Known rows, with every way that one mark hangs from another
sikom{dituz muri{bobulu}}: -13  -6  10  7  24  -19  -9  -3  -8  5  -9  -16  6  7  7  -1  15  16  -5  9  6  -14  -10  6  2  -12  -19  26  -5  0  15  -21  -5  -13  -8  6  4  8  -10  -12  1
kuzi{bobulu muri}: -15  -13  -1  8  8  -13  -16  -20  1  -5  -21  17  9  9  4  -9  15  6  -10  13  2  -4  -2  6  9  4  -4  30  5  5  13  -10  -7  -22  -25  13  -6  1  -2  -10  -1
gede{pebuv{muri}}: -14  -5  -1  -14  1  3  -8  -7  -3  8  -5  -3  -12  -7  -4  3  9  4  -13  25  5  3  -13  2  1  -8  26  7  3  15  0  0  3  -14  -7  0  -1  7  -9  -10  7
dituz{gede sikom{muri{bobulu kuzi}}}: -15  16  -14  24  34  -15  -17  -5  1  6  -28  -31  -3  5  -2  40  1  28  -9  -4  -15  11  -4  26  10  -39  -4  35  0  17  12  -20  -29  -21  -20  28  -4  8  -12  -7  5
kuzi{bobulu}: -11  -4  -2  0  8  -9  -17  -6  -7  -7  -5  12  2  4  11  -2  6  9  -4  12  2  0  4  1  5  3  3  15  -2  -9  11  -6  -8  -8  -14  7  -6  5  -1  -3  1
muri{bobulu}: -1  -1  13  6  14  -6  -8  -11  2  -1  -18  1  0  -4  9  4  4  12  -7  -10  1  -1  3  1  4  -8  -7  9  2  -2  11  -11  -3  -9  6  10  3  7  3  4  -3
sikom{dituz gede muri}: -4  -10  -8  10  13  -17  2  -3  -24  9  10  -17  8  11  1  15  14  -6  0  22  -6  -11  -12  5  -9  -9  -6  21  1  -2  7  1  -10  -9  -10  -7  5  -7  -21  -29  6
sikom{dituz{gede} muri{kuzi}}: -18  5  -14  15  22  -24  -16  7  -19  5  7  -29  6  13  -9  22  0  16  4  9  -6  -3  -12  7  -6  -13  -10  20  -4  10  -7  -4  -23  -6  -15  6  2  -9  -23  -30  8
muri{bobulu dituz}: -5  -1  19  13  12  -11  -4  -21  17  4  -8  -22  7  2  21  16  -5  9  -4  -4  1  -4  2  4  -2  -16  -8  13  1  -1  6  -12  7  -24  4  16  20  7  3  7  5
sikom{muri}: -4  2  1  3  5  -7  -5  6  0  7  -5  -8  4  5  -4  -4  9  2  -2  15  4  -2  -4  5  -1  -2  -1  21  -8  8  3  -7  0  -7  -16  5  -3  -1  -9  -11  0
gede{pebuv{dituz{sikom}}}: -5  9  -18  4  -4  -5  12  -2  9  12  3  -28  -16  -1  9  32  -5  -22  -6  25  -2  12  -4  20  -2  -33  23  -6  9  9  19  8  2  -16  -9  8  16  14  -10  8  15
dituz{sikom{gede{pebuv}}}: 1  4  -20  3  0  3  11  -10  -17  8  -2  -11  -17  -4  11  42  10  -19  -1  26  -12  8  -13  19  8  -35  17  0  8  0  11  8  -12  -15  -5  6  8  11  -11  -2  11
pebuv{dituz{gede} muri{kuzi sikom}}: -11  -1  -5  16  18  -30  -30  -25  9  28  -2  -35  6  6  -25  38  -12  4  -20  6  -6  18  -5  15  -23  -14  10  8  4  16  -10  22  5  -15  -3  18  26  -19  -15  -18  17
kuzi{muri{bobulu dituz sikom{gede}}}: 2  -14  17  29  22  -29  -9  -51  6  27  -18  -16  19  12  9  37  10  -5  -16  14  0  -9  -13  10  -6  -28  -26  28  13  0  9  7  12  -41  3  29  37  -9  -4  -18  10
pebuv{muri{dituz{gede} kuzi sikom}}: -13  1  5  16  19  -27  -28  -32  12  26  3  -39  10  11  -14  40  -10  10  -15  9  -10  13  -11  13  -17  -15  1  14  1  15  -22  15  0  -21  0  23  30  -13  -9  -26  18
kuzi{muri}: -6  -9  -1  10  -1  -4  -1  -14  7  1  -15  9  8  6  -7  -5  8  -2  -5  6  3  -7  -5  9  5  0  -4  17  7  14  2  -3  3  -10  -13  7  -2  -5  1  -10  -1
gede{pebuv{dituz muri{kuzi sikom}}}: -15  5  -7  -1  18  -17  -31  -10  2  39  5  -28  -4  -6  -12  23  1  1  -15  24  7  11  -10  11  -16  -22  15  2  7  16  -4  25  27  -17  7  19  27  -5  -17  -23  15
kuzi{muri{bobulu}}: -5  -12  10  14  14  -8  -8  -21  7  0  -32  6  5  3  0  0  17  14  -10  -3  3  -9  -1  4  10  -13  -10  28  7  13  12  -18  -2  -22  -12  15  0  2  1  -5  -4
pebuv{dituz{sikom}}: -1  3  -12  10  -4  -9  10  0  21  7  2  -27  -3  6  -1  24  -9  -17  -5  6  -7  12  8  25  -4  -21  11  -1  4  4  14  -1  -1  -6  -5  5  13  9  -3  11  8
gede{pebuv{muri{bobulu dituz sikom}}}: -13  -2  23  3  18  -18  -18  -37  13  31  -13  -28  -4  -1  7  25  6  5  -21  26  9  -1  -20  6  3  -26  4  15  6  11  6  4  21  -38  5  26  34  9  -6  -12  16
kuzi{bobulu muri{dituz sikom}}: -16  -8  11  18  11  -32  -20  -41  11  20  -10  -8  17  17  7  10  5  -5  -12  27  9  -8  -11  11  2  -4  -21  29  4  -1  3  3  15  -35  -17  28  22  -1  4  -20  10
pebuv{dituz{gede}}: -2  -2  -6  16  2  -16  6  -12  6  4  -4  -23  -1  9  -3  34  -16  -12  -7  3  -2  8  6  12  -18  -11  16  0  8  4  6  9  -16  -13  -15  4  13  -11  -10  5  17
dituz{gede{pebuv}}: -2  6  -12  4  2  -4  9  -7  -20  0  -10  -5  -16  -1  2  29  -3  -3  -1  20  -1  0  -14  1  3  -20  18  -2  7  9  1  11  -20  -15  -15  6  3  1  -15  -4  15
dituz{gede{pebuv{muri}} sikom}: -17  1  -17  0  0  -3  3  -19  2  4  -21  -20  -22  3  -11  36  2  -5  -15  27  -10  17  -18  23  8  -28  35  14  4  21  3  3  -30  -20  -23  9  -2  17  -15  0  19
muri{bobulu dituz{gede{pebuv}} kuzi}: -19  12  -2  23  28  -18  -17  -17  0  7  -11  -34  -5  -3  21  54  -10  21  -3  7  -6  4  -9  5  -4  -39  0  11  9  11  2  -5  -12  -33  -2  32  25  6  -13  -7  18
gede{pebuv{dituz{sikom{muri{bobulu}}}}}: -12  10  -7  12  15  -19  1  3  10  16  -22  -33  -14  -3  13  33  6  -4  -13  31  1  3  -6  29  5  -44  14  26  4  12  34  -13  -3  -34  -19  22  15  22  -17  1  12

Rows
-1  -13  -8  5  12  -22  0  -27  -36  28  1  -4  3  10  -5  31  23  -17  -5  41  1  -17  -31  5  -2  -27  -16  9  15  2  8  24  7  -24  -2  6  21  -7  -16  -36  14 -> kuzi{muri{sikom{dituz gede{pebuv}}}}
-25  2  -3  3  11  -11  -26  -13  11  15  11  -31  -1  -6  7  23  0  11  -7  22  -2  8  -11  5  -11  -17  23  8  5  23  -9  -1  14  -22  -1  19  22  2  -9  -26  11 -> gede{pebuv{muri{dituz kuzi}}}
-16  -1  -6  21  -2  -19  8  -30  6  6  -15  -26  -4  9  6  39  -5  -11  -4  34  4  -6  -17  10  -3  -25  11  19  13  22  -4  5  -13  -38  -28  17  23  -2  -10  -17  23 -> kuzi{muri{dituz{gede{pebuv}}}}
-4  -1  -3  6  21  -10  -5  -5  -27  12  -18  -10  -9  -7  17  35  21  9  -11  32  0  -9  -13  4  5  -33  8  29  5  6  19  -6  -10  -35  -12  17  7  2  -24  -18  8 -> sikom{gede{pebuv} muri{bobulu}}
-29  3  -18  17  32  -31  -32  -7  -27  0  -2  -18  8  19  1  19  8  23  -2  22  -10  -5  -8  7  0  -10  -13  36  -3  2  6  -13  -31  -14  -30  12  -5  -4  -23  -31  10 -> sikom{dituz{gede} muri{kuzi{bobulu}}}
-7  -13  19  11  27  -26  -11  -32  -7  16  -20  -2  10  14  -7  0  18  9  -13  7  4  -17  -17  7  6  -15  -37  22  8  -1  16  -2  14  -18  1  15  18  0  1  -14  2 -> kuzi{muri{bobulu sikom{dituz}}}
-16  4  -18  26  19  -20  -24  -24  3  5  9  -27  11  9  23  50  0  4  0  11  -21  14  6  20  -2  -27  -5  21  3  -8  11  -5  -12  -23  -4  29  16  6  -7  -13  10 -> muri{dituz{sikom{gede}} kuzi{bobulu}}
-15  -9  10  -9  15  -1  -16  -18  1  6  -25  -3  -12  -10  4  8  12  15  -20  15  5  3  -12  3  6  -18  18  17  4  15  15  -11  0  -25  -4  12  3  14  -12  -7  6 -> gede{pebuv{muri{bobulu}}}
-10  -8  23  15  23  -26  -15  -52  19  23  -21  -34  5  11  -5  38  -4  11  -27  6  0  5  -13  12  -8  -21  -5  21  2  8  -6  2  -4  -31  -4  25  32  -2  -4  -7  19 -> pebuv{muri{bobulu dituz{gede} sikom}}
-6  7  -17  22  6  -21  11  -7  14  11  -14  -41  -2  14  -6  43  -10  -16  -10  17  -6  12  0  36  -9  -28  19  21  0  14  15  -2  -24  -19  -29  11  8  2  -18  2  18 -> pebuv{dituz{gede sikom{muri}}}
-7  7  4  26  17  -15  6  -32  24  -1  -22  -38  -1  14  14  49  -12  3  -7  -1  -15  10  -2  25  4  -39  -3  16  4  4  11  -13  -24  -28  -12  24  20  14  2  11  14 -> muri{bobulu dituz{gede sikom}}
-8  5  -18  5  31  -19  -34  -16  -41  24  4  0  -2  -3  13  40  16  7  -4  30  -4  1  -12  0  4  -22  -9  10  7  -11  6  25  2  -23  4  24  12  -6  -18  -29  12 -> muri{kuzi{bobulu} sikom{gede{pebuv}}}
3  -20  11  17  29  -27  -8  -40  -21  21  -15  -4  13  14  -5  21  25  1  -14  12  -5  -14  -18  6  -3  -22  -38  21  13  -5  16  8  3  -25  5  11  23  -9  -7  -24  3 -> kuzi{muri{bobulu sikom{dituz gede}}}
-16  -2  -13  -1  -4  -7  1  -16  19  13  -10  -26  -16  -2  -4  26  1  -17  -14  28  -1  18  -5  28  -7  -27  40  10  8  19  16  6  3  -19  -15  9  14  15  -12  0  17 -> gede{pebuv{dituz{sikom} muri}}
-15  -9  -4  -5  -5  -12  -6  -11  7  14  -2  -18  -8  -4  -1  17  0  -13  -17  30  9  7  -7  10  -17  -14  40  7  6  17  8  8  10  -23  -9  1  15  3  -13  -7  14 -> gede{pebuv{dituz muri}}
-5  -6  -15  -3  4  -10  8  -7  -37  6  16  -9  -6  -1  11  31  14  -10  5  32  -5  -9  -18  -1  -7  -19  2  -4  11  -7  10  14  -10  -12  2  -7  14  3  -19  -20  13 -> sikom{dituz gede{pebuv}}
0  5  -18  18  -2  -14  16  -11  16  4  -9  -35  -5  10  -6  45  -16  -20  -7  3  -12  16  4  29  -11  -28  17  5  7  4  11  8  -22  -12  -16  7  13  4  -7  11  19 -> pebuv{dituz{gede sikom}}
-11  -10  18  22  15  -18  -7  -33  25  4  -22  -16  12  10  11  10  6  7  -12  4  4  -9  -3  10  -1  -17  -12  28  7  12  10  -19  8  -35  -8  22  19  4  4  -8  3 -> kuzi{muri{bobulu dituz}}
-21  -11  -18  -4  18  -15  -22  -12  -29  12  18  -18  0  -8  -2  34  20  7  -4  25  -11  1  -16  1  -12  -19  14  10  10  11  -3  9  -6  -14  4  -1  13  -4  -24  -37  11 -> sikom{dituz gede{pebuv{muri{kuzi}}}}
-25  13  -18  15  24  -14  -29  3  -1  4  -7  -13  1  6  5  10  12  17  -5  16  -12  7  1  22  12  -15  -4  42  -7  7  15  -22  -14  -16  -24  24  -13  11  -10  -18  -1 -> dituz{sikom{muri{kuzi{bobulu}}}}
-2  -3  18  4  24  -19  -8  -18  -15  18  -6  -8  6  10  1  5  9  8  -5  -1  5  -12  -13  0  6  -13  -36  2  2  -15  11  4  13  -6  13  9  18  5  -3  -4  5 -> muri{bobulu sikom{dituz}}
-12  8  1  15  31  -12  -29  4  -2  7  -15  -15  7  -5  4  4  10  31  -4  -4  -1  -2  2  0  5  -16  -16  32  -5  11  9  -22  -1  -17  -4  24  -1  1  -10  -17  -4 -> sikom{muri{bobulu kuzi}}
-33  -5  -5  17  22  -27  -40  -37  10  1  -5  -26  10  12  3  35  -8  21  -17  10  -8  14  -1  12  -16  -6  15  30  -1  12  -7  -9  -21  -26  -19  21  11  -2  -12  -22  14 -> pebuv{muri{dituz{gede} kuzi{bobulu}}}
-3  -11  5  5  10  -23  -4  -22  -10  21  -1  -6  12  16  -15  -5  15  -8  -4  15  5  -15  -18  8  1  -4  -33  7  9  3  2  12  13  -9  -1  2  12  -4  0  -23  4 -> kuzi{muri{sikom{dituz}}}
-20  5  -11  7  20  -16  -20  13  -17  9  15  -23  9  5  -6  1  7  17  6  10  0  -8  -8  5  -5  -5  -20  19  -5  6  -4  -9  0  0  -6  3  2  -3  -14  -35  0 -> sikom{dituz muri{kuzi}}
-23  6  -1  16  18  -22  -35  -11  8  1  11  -16  14  7  20  15  -5  16  2  7  -3  6  7  2  -5  -5  -9  18  -1  -5  3  -9  4  -18  -3  22  14  3  -3  -19  6 -> muri{dituz kuzi{bobulu}}
2  -3  2  16  43  -24  -25  -20  -32  24  9  -18  12  1  1  35  15  16  -3  -3  -11  -5  -11  1  -6  -28  -39  5  5  -16  5  9  8  -10  24  15  25  -11  -12  -26  3 -> muri{bobulu kuzi sikom{dituz gede}}
-26  11  -11  20  20  -17  -24  -13  16  2  7  -26  7  8  19  27  -6  10  2  5  -14  12  6  20  3  -21  -8  21  -2  -1  6  -12  -2  -17  -8  26  13  14  2  -6  6 -> muri{dituz{sikom} kuzi{bobulu}}
6  -2  -18  17  -1  -11  11  -14  7  8  3  -28  1  6  2  42  -3  -29  -6  11  -16  13  9  26  -16  -28  14  1  9  -2  17  8  -8  -12  -1  2  19  -2  -10  4  11 -> pebuv{dituz{sikom{gede}}}
-16  -7  15  11  12  -12  -8  -32  39  6  -20  -34  0  8  5  22  3  7  -20  -1  -11  11  -3  27  1  -27  9  24  -1  11  11  -24  1  -27  -2  20  19  19  4  5  7 -> pebuv{muri{bobulu dituz{sikom}}}
-8  1  4  18  20  -21  -3  -14  -8  19  -11  -30  -1  -2  28  48  11  2  -9  37  2  -9  -16  8  -3  -36  5  30  2  6  18  -7  -2  -44  -9  23  26  3  -22  -22  14 -> sikom{gede{pebuv} muri{bobulu dituz}}
-17  -10  16  -10  24  -18  -15  -27  -14  25  -11  -12  -6  2  -7  11  20  11  -17  26  9  -8  -27  5  4  -20  -8  8  7  2  13  8  13  -22  4  11  21  11  -11  -18  13 -> gede{pebuv{muri{bobulu sikom{dituz}}}}
1  -3  -17  5  0  -13  4  -7  -14  14  10  -16  -4  -7  15  43  -1  -23  -4  27  2  4  -3  8  -16  -25  26  -1  14  1  12  20  2  -23  1  3  22  -5  -20  -7  18 -> sikom{gede{pebuv{dituz}}}
2  4  10  27  34  -22  -28  -29  -2  30  2  -27  14  2  12  49  -1  11  -4  -3  -9  2  -6  6  -10  -33  -30  9  4  -8  -2  10  15  -27  20  32  39  -11  -7  -17  10 -> muri{bobulu dituz kuzi sikom{gede}}
-15  -15  4  8  18  -29  -20  -29  -14  15  -7  6  14  21  -4  -3  19  2  -9  28  8  -16  -16  6  7  1  -32  27  7  -9  13  7  8  -15  -15  10  8  -1  -3  -24  4 -> kuzi{bobulu muri{sikom{dituz}}}
-10  -16  16  7  30  -24  -14  -42  -9  16  -22  -22  0  15  -17  22  11  17  -22  9  -1  -1  -18  12  -4  -15  -12  14  3  0  3  6  -13  -15  -5  8  17  -1  -11  -14  14 -> pebuv{muri{bobulu sikom{dituz{gede}}}}
